Each row comes from the steps of one walk. Every step used is in the known rows, and no mark comes twice. Write the walk behind each row, first mark first.
(in the rows, 100 means zero)
Known rows:
mezekol pida: 102  75 112 141  81 103  85  84  98 110 107  97 105 124 137 131 115  88  78 107  89  78  81 106
zafi tafo mezekol pida reve: 119  89  98  94  99  99 141  83  69  84 101  96 102 100  98  70 125 111  98 118  89 108 120 124
reve kalit mezekol zafi tafo:  81 107 107 140  76  74  98 121 156 100 105  74 106  92  96 105  55 119 101  96 102 114  57  96
lakebep pida zafi tafo reve kalit: 115 111 101 112 103 116 129  85  90 104  94 103 100  94  49 111 117  73 112  88 104 102 115 103
zafi tafo mezekol reve: 108 104  88  82 107 101 137 103  76  83  98  93  95 101 118 101 115  98  99 108  88 112 127 122
tafo lakebep:  91  73 105  78 109  88  90  89  93 113 102  93  98 105 137  91 131  78  97 102  89 111 129 105
pida reve tafo lakebep zafi: 120  74  87  65 117  91  38  81  68 113  72 120  95 103  85  10  92  87 107  84  91 108 119  89
reve pida zafi tafo lakebep: 110 111 101  99  98  92 113 107 116 111 100 112 108 101  75  71 126 121 112  95 119 117  92 101
zafi tafo reve: 122  94  87  75 111 104 157  95  88  67  97  94  91 100  67 115 106  90 107 102  81 118 148 123
reve tafo lakebep nufemu: 110  86  86  57 100  99  53  95 103 100  83 106  80  72  92  21 102  56 110 124  81 110 139  80
lakebep pida reve tafo mezekol: 117  79 100  96 115 134  50  92  63 112  78 102  93  84  68  31 126  86 109  98  98  91  95  94
nufemu lakebep zafi:  80 116 100  80  85  76  64 103 104  87 105 112  89 118 111 125 111  62  88 108 101  70  90  84
pida reve kalit zafi tafo: 115  89 104 114 121  79  86  86  99  99  80  94 110 104  90  60  66 151 110  81 104 114  84  94
lakebep pida zafi tafo mezekol: 120 105 104 104  99 127 133  85  82 108 100 103 102  97  67 105 135  78 100  93 114  96 113 110
reve kalit:  94  86 106 128  97  70  78  79 129  97  89  73  94 103 111  87  89 102 106 108  91 108  72  79
mezekol kalit zafi tafo lakebep pida:  86 109 104 129 102 142 110 146 104 105 123  75 104  91 149 144  71 124  89  80 110  92 109  90
reve pida zafi tafo mezekol: 108 109  99  98  97 103 112  96 114 110 100 105 104 100  71  68 123 127 111 107 119 110  78 100
mezekol kalit zafi:  80  94 106 133  99 145  77 128 116 111 122  69 101 111 168 159  51 130  78  82 110  81  75  81
mezekol zafi:  97 109 114 114  89 101  86 106 128 119 115 104  99 129 115 160 102 102  79  51  92  84  71 109
nufemu lakebep:  80  89 110  93  87  82  73  95 103  88 110 102  95 114 124 121 101  78  91 104  96  89  62  90
reve pida zafi: 104 102 104 110  95 104  80  95 125 120  98 105 104 114  82  86 116 120 104  96 121 102  60  90
kalit zafi tafo reve: 107 100  92  91 119 125 158 113 126  82 106  99 102  83  93 162  67 152 102 104 103 107 134 113
nufemu lakebep pida reve tafo mezekol kalit zafi:  71 103 107  98 101 121  39 113  76 108 107 108  94  81 110  79  92  92 106 108  97  79  57  77
nufemu lakebep zafi tafo reve:  86 126  91  68  92  76  96 107  95  73 105 118  87 108  86 126 111  62  99 111  91  80 116  94

Which walk is each row?
 92  82 104 130  62 107 121 112 118 115 119  94 123 107 116 119  67  97  77 112 115 108  80 123 => kalit mezekol pida zafi tafo lakebep
126  97  93  78  99 103 156  58  90  99 103 113 103 122  66 132  80  83 100  80 100 120 125 115 => pida zafi tafo reve
105  74 104 117 105  81  54  85  97 106  80  81 110 115  94  38  64 123 101  90 103 114  55  95 => pida reve kalit mezekol
113  91 108 128  77  91 132  73  87 118 114 119 116 121 115 129 105  83  87  94  96  99 108 114 => mezekol pida zafi tafo lakebep
102  96  98  91 111 123 158 108 123  87 110  93 103  78 113 139  82 162  97 117 111 105 122 112 => kalit zafi tafo mezekol
 78 139  91 118 117  76  75 129 110 109  89  98  98  99 147 135  65  99 106  93  85  98 109  91 => mezekol reve kalit zafi tafo lakebep nufemu
115  99 100 104 107 115 162 122 135  80 108  98 110  86 108 154  70 160  93  95 119 109 124 111 => kalit zafi tafo
114 133  77  70 107  95 117 113 103  76  88 109  85 107  55 108 133  81 103 109  97  83 160 103 => lakebep zafi tafo reve pida
 80 127  98  90  87  61  79  97  85  85 102 118  94 104  97  86 111  78 102 119  90  77  94  87 => nufemu lakebep zafi tafo mezekol pida reve kalit
 99  81 107  87 122 102  73  99  65 122  90 101 102  95 107  58 154  76 105  92  95 102 128 106 => tafo lakebep pida reve
 82 102 114 111 100  85  51 102  83  98  97 105  99  97  92  78 112  78 107  98  97  85  55  84 => nufemu lakebep pida reve kalit
102 114 100 108  95 112 100 106 109 114 107  98 103 102  85  72 114 126 109 100 116 106  71  93 => reve pida zafi tafo mezekol kalit
126  99  99  86 113  90 146 117  72  83  94 103 106  88  80  63 142  93 107  84  99 123 159 123 => zafi tafo lakebep pida reve
107  74  89  76  99 112  66  91  97 120  90 121  88  68  85  45  97  62 116 104  92 117 126  82 => reve tafo lakebep pida zafi
 74  90  93  81 114 117  57  77  71 121  97  86  86 114 160 112 114  86  92 124  78  87  83 106 => tafo mezekol reve
 87  95 105 152  69  76 106  98 140 104 103  79 112  94 100  96  52 111 100 116 105 114  59  94 => reve kalit mezekol pida zafi tafo
 65  97  93  95 113 100  53  74  82 122  94  81  84 104 155 100 103  89 103 129  72  91  72  94 => tafo mezekol reve kalit
 85 113 111 111 102  88  84 117  92  90 101 110 103  84  85  90 101 102 110  96 105  89  72  89 => nufemu lakebep pida reve kalit zafi tafo
 97 107  94  95 115 122 146 117 117  93 108  99 104  83 128 153  72 158  96 110 108 102 119 113 => kalit zafi tafo mezekol reve
 92 125  96  78  85  70  99 113 102  72 105 118  92 111  97 121 114  69  92 104 102  80 109  92 => nufemu lakebep zafi tafo
102 107  92  94 119 125 150 124 133  85 106 101 102  76  84 147  75 163 109 108 107 107 124 110 => kalit zafi tafo reve pida
129 112  99  74  94  84 153  71  91 100 101 111 109 117  79  98 104  74  96  84 110 120 142 112 => pida zafi tafo lakebep nufemu
127 105 106 113  96 121 135  96  90 103  98 107 106 103  62 115 128  77  97  78 118 100 115 109 => lakebep pida zafi tafo
 77 102 113 115  91  89  51 114  91  98 100 100 103  94  93  76 101  82 103 103 104  87  45  87 => nufemu lakebep pida reve kalit mezekol
